What can hang from each mark
bosof: teku
teku: bosof zineror
kigor: naba turuz
kitu: naba nekitut
fuso: turuz
nekitut: kitu
muba: fuso
ponid: naba
zineror: naba teku
naba: kigor kitu sakavi zineror
suker: bofi
sakavi: bofi

Known rows, with every way that one mark hangs from another
ponid{naba}: [ -2 -10   0 -26   9 -34   5 -28 -15  -1  27   7  -6 -13  23 -12  18  -8
   6  -9 -12  -4  11  18]
nekitut{kitu{naba{kigor zineror}}}: [  3  -3  -6   7  28  16   0   6  21  -6   4   4   4   0 -19 -12  -2 -13
   4   7  -6  -5  10  13]
teku{zineror}: [ -4   0  -7  -7  18  -9  -4  -7 -13   8  31   4  -1 -12  17  -1  28 -10
  14  16 -37  -2  11  29]
kitu{naba{kigor}}: [  6   9  -1  -6  10   3  -4  -7  12  -1  25  -2   1  -3  -2  -7  -5 -23
   3   3  -5   3   7  13]
kitu{naba{kigor zineror} nekitut}: [  8  11  -9  -2   9  -2   1   7  12   0  -3  -1   2  10 -13  27 -20   3
  -6   6  20   6   2  11]
kigor{naba{kitu}}: [  2 -27  -4   3   9   5   0 -10   4  -4   8  -1  -3 -14   3  -8   8   4
  -2 -14   3   0   6  -4]
nekitut{kitu{naba{zineror}}}: [  0  -6 -10  10  32  12   2  -4  15  -6   0   7   0  -8  -5  -5   5  -5
   6   7 -16  -4  17  16]
kigor{naba{kitu zineror{teku{bosof}}} turuz}: [ -4 -32   3  22  -8  27 -10  16  -3   4 -41  -2   1   7 -10  -2   1  33
  -7 -10   2   1   8 -24]
nekitut{kitu{naba{sakavi{bofi}}}}: [  0  22  -7  11  21  17   7 -16  20  -4  20   7  -3 -16  -2 -22   1 -30
   9  17  -9  -8  12  13]
bosof{teku{zineror{naba{kitu{nekitut} sakavi{bofi}}}}}: [ -2   2  -7   0 -15  18  -3  14 -13   9  27   5   5 -19  13  28  15   1
   6  10   2  -6  -4  -2]
kigor{turuz}: [  1  -5   4   4   3   5   5 -24 -11   5  17  -4  -7  -7  17 -26  18  -2
  17  11 -25  16  16   4]
fuso{turuz}: [  5   1  -2 -29   1  25   3 -26 -24  -5  13  -1  -5 -11  19 -17  29 -10
  18   4 -34  -9   7   6]
muba{fuso}: [  9   6 -11  -5  11   1  11 -28 -20   0  27   4   0  -1  17  -6  31 -12
   9   1 -32  12  11   8]
zineror{naba{kitu} teku{bosof}}: [ -4 -12  13 -25  -7   4 -12  -3 -19  -2   5   1   3  -8  23  12  -8 -12
  -1 -20 -32 -32  -6 -10]
kitu{naba{sakavi zineror} nekitut}: [  4  20 -15   5   6 -19   7  -2  14  -1 -21   1  -1   7 -10  32 -16  15
 -11   6  27  12   1   8]
kitu{nekitut}: [  5   7  -7 -21  14  -8   8 -28 -12   2  33  -2  -6 -13  19  10   7  -3
  10   6 -12  -1  11  12]
ponid{naba{sakavi{bofi} zineror{teku{bosof}}}}: [-14  10   1  -7  -8 -23  -6 -14 -17  -5 -16  14   0  13   7 -11  15  -9
  -3  -7   3 -12  -3   8]
suker{bofi}: [  2  -7  -5 -21  22 -20   1 -22 -11   3  45   1  -9 -11  27 -23  23   4
  16   0 -33  -4   9  15]
kitu{naba{kigor{turuz} sakavi} nekitut}: [ 12  25  -1   3  -6  -9  11   9  24  10   3 -11  -1   2 -14  12 -31   8
  -5  17  25  13   1  -6]
kigor{naba{kitu{nekitut} zineror{teku{bosof}}} turuz}: [  1 -24  -1  15  -9  22  -6  20  -2   9 -42  -5   0   5 -10  16 -15  45
  -9  -4  13  -2   6 -26]
nekitut{kitu}: [  0  -7  -4 -10  31  10   6 -25   0  -3  40   3  -4 -23  12 -26  23 -18
  18   6 -34 -11  16  15]
kigor{naba{kitu sakavi{bofi} zineror{teku}} turuz}: [ -4 -17   6  36 -21  23  -1   6   6  -6 -51  -1  -5  14 -13 -17  -2  16
  -6  -5  22  17  -2 -32]
kigor{naba{kitu{nekitut} sakavi zineror} turuz}: [  4 -17  -6  27  -9  -2  11  16  15   2 -46  -8  -4   8 -21  10 -14  49
 -15  -3  41  23  -2 -23]
naba{kigor{turuz} kitu{nekitut} sakavi{bofi} zineror}: [  4  21   2  29 -15  11  10  11  10  -2 -39  -6   0  26 -27   1 -14   6
  -7   8  53  21 -20  -7]
nekitut{kitu{naba{kigor sakavi{bofi}}}}: [  2  23  -2   9  17  20   4  -5  27  -4  23   3   0  -9 -14 -29  -6 -36
   5  17   0  -7   5   9]
naba{kigor{turuz} kitu zineror}: [  3 -13   7  23  -1  12   1  13   6  -5 -35  -5   3  19 -19  -9   6   8
  -2  -6  20  21  -9  -2]

Rows
[  6  17  13   5 -22   1  12   8   3  -1   1  -9  -3   6  -2  -1 -32 -10
  -2   0  16   5 -17 -16] | zineror{naba{kigor{turuz} kitu{nekitut} sakavi{bofi}}}
[ -8  10  -3  -6   3 -23 -10  24  -5  11  15   1   8  -8   5  21  -5   3
  -5   2 -20 -22 -14  20] | teku{bosof zineror{naba{kitu sakavi}}}
[  7   1  10  10 -20  -1   5  22  11  -3 -64 -10   3  22 -27  18 -16  25
 -14  -6  48  11 -21 -26] | naba{kigor{turuz} kitu{nekitut} sakavi zineror{teku}}
[  6   8 -14   1  13  -6   4  -6   4   1  -6   2  -1   3   1  32 -14  11
  -4   6   9   7  11  14] | kitu{naba{zineror} nekitut}
[ -1  10 -10  14   5 -14   2  -6  14  -8 -19   4   0   8  -9   7   0   1
  -8   0  13  16   2  13] | kitu{naba{sakavi zineror}}
[ -5   1   4   9 -22  27  -7  19 -13  12  43   1   4  -8   7 -13  23 -10
  17  21 -20   8   4  -4] | bosof{teku{zineror{naba{kigor{turuz} sakavi{bofi}}}}}
[ -1   6   6  19  -8  -7   6   6   7  -3 -14  -6   0  22 -20 -25   9   6
   1   6  17  31  -8   1] | naba{kigor{turuz} sakavi zineror}
[-10  24   7   6  -9  13 -13  -4  -6  -8  -8   4   5  27 -13 -17  12 -26
   0   2   3  -4 -11   5] | naba{kigor sakavi{bofi} zineror{teku{bosof}}}
[ -9  25  -3  14  -5  13 -12  -6   2  -3 -23  10   3  14  -5   3  -1 -16
  -5   5   1  -5   2   7] | kitu{naba{sakavi{bofi} zineror{teku{bosof}}}}
[  5  16   1 -11  -6 -29  12  -6   5  -1   1   2  -1   2  -7   4 -12 -14
 -10  -8  48  -7 -18   4] | ponid{naba{kigor kitu{nekitut} sakavi{bofi}}}
[ -4   7  -7 -15   9 -15 -10  23 -15  17  26   1   6 -12  13  39 -15  10
   0   6 -25 -30  -6  20] | teku{bosof zineror{naba{kitu{nekitut}}}}
[ -8   4  13 -29 -12 -10  -9  -9 -16  -2  20   0   2  -5  22  -1  -5 -12
   2 -11 -39 -22  -4  -9] | zineror{naba{sakavi} teku{bosof}}
[  1 -19  -8 -12  -5  16  -7  17 -16  12  32   3   5 -25  18  37  14  14
   7   3 -11 -11   3  -1] | bosof{teku{zineror{naba{kitu{nekitut}}}}}
[  5  -3   1   2 -12 -37  13  21  11   2 -46  -2   1  16 -23  13 -18  32
 -17 -11  59  13 -18  -7] | ponid{naba{kigor{turuz} kitu{nekitut} sakavi zineror}}
[ -1 -13   1  13  -6  -1   8  -7   7   4   9  -8  -7  -9  -1 -31   7  18
   3   6  -4  23  14 -14] | kigor{naba{sakavi} turuz}
[ -3 -25  -3  -6  -6  19 -10  14 -16   8  28   5   6 -24  18  18  31   3
  10  -1 -20  -6   3   2] | bosof{teku{zineror{naba{kitu}}}}
[-10  -6  -2  20  -8  17 -11   3   1  -8 -35   5   2  12 -13  -5   4   4
 -13 -13  18  -7  -7 -14] | kigor{naba{kitu sakavi{bofi} zineror{teku{bosof}}}}
[  2  15   4  -6 -10 -10  10 -14  -5  -7   9  -1  -4  -5  14  12 -20 -16
  -3  -6   8  -6 -15  -4] | zineror{naba{kitu{nekitut} sakavi{bofi}}}
[ -8 -10   4 -19  -6 -44   2 -14 -10 -11 -28  10  -2   7   6  -1  17   7
  -6 -18   8   2  -3   0] | ponid{naba{sakavi zineror{teku}}}
[  5  -8  -8  -1   1 -12  10  -3  15  -1  -6  -6  -3 -12  -8  13 -10  20
 -13  -9  31   3  -5 -11] | kigor{naba{kitu{nekitut} sakavi}}
[  4   3  -7  -8   5  -2  -2  -4  -1  -1 -24   3  -1   4   5  39 -17   7
  -5   2   4  -3  10  -3] | kitu{naba{zineror{teku}} nekitut}
[  6   3  -2  -3  28  18   3  -1  22  -1  27   1   2 -15  -9 -18  -1 -25
   8   9 -15 -12  13  11] | nekitut{kitu{naba{kigor}}}
[ -2 -25  -1   7  -7  -1  -3   4   9 -13 -46   0   0   6 -13   4   6  19
 -17 -23  25   5  -7 -21] | kigor{naba{kitu sakavi zineror{teku}}}
[  5 -14  18  -3 -10   3   3   7  -1  -1  10  -9   0  -1   5 -12 -15  -6
   3 -10 -12   3  -9 -10] | zineror{naba{kigor{turuz} kitu}}
[ -1   1  23  -9 -25   2  -8  22   0   2 -18  -9   5   6  -2  -2 -25  -1
  -7 -13  -7 -17 -19 -25] | zineror{naba{kigor{turuz} kitu sakavi} teku{bosof}}
[ -5  13  15  20 -21  18  -2  -2  -4  -8 -27  -1  -2  28 -11 -32   9 -16
   6   8   7  19  -6 -13] | naba{kigor{turuz} sakavi{bofi} zineror{teku}}
[  7 -19  -8  -5   9   2   5  -7   4   0   8  -4  -4 -15   2  14  -6  17
  -6 -11  15  -3   5  -8] | kigor{naba{kitu{nekitut}}}
[  2  -8  10 -16  -2 -25   6  -7  -6   6  21   0  -4  -2   7 -26   5  -4
   8  -1  -5   7   8   5] | ponid{naba{kigor{turuz}}}
[ -6   6   5  -7   1  -3 -12  29 -14  20  43  -4   6  -1   7  -4  -8   0
  12  17 -47 -12   3  18] | teku{bosof zineror{naba{kigor{turuz}}}}
[ -3  17   1   1  -3   0 -12  16  14  -2 -23   1   8  18 -21   7 -11  -4
 -12  -2  11  -4  -6   2] | kitu{naba{kigor sakavi zineror{teku{bosof}}}}
[ -6   7  17 -19 -18  -2  -1 -27 -18 -14  14   4  -6  -1  29 -17  -2 -36
   8  -7 -34 -10  -3 -13] | zineror{naba{sakavi{bofi}} teku}
[ -1 -31  -7  14  10   6   0   0   3  -9 -19   1  -1   2  -9   0   9  18
  -9 -19  13   9   2  -4] | kigor{naba{kitu zineror}}
[ -8   9   2 -18   9  -7 -15  22 -16  14  54  -1   8  -4  10   3  -3 -12
   8  11 -46 -23  -2  25] | teku{bosof zineror{naba{kigor}}}
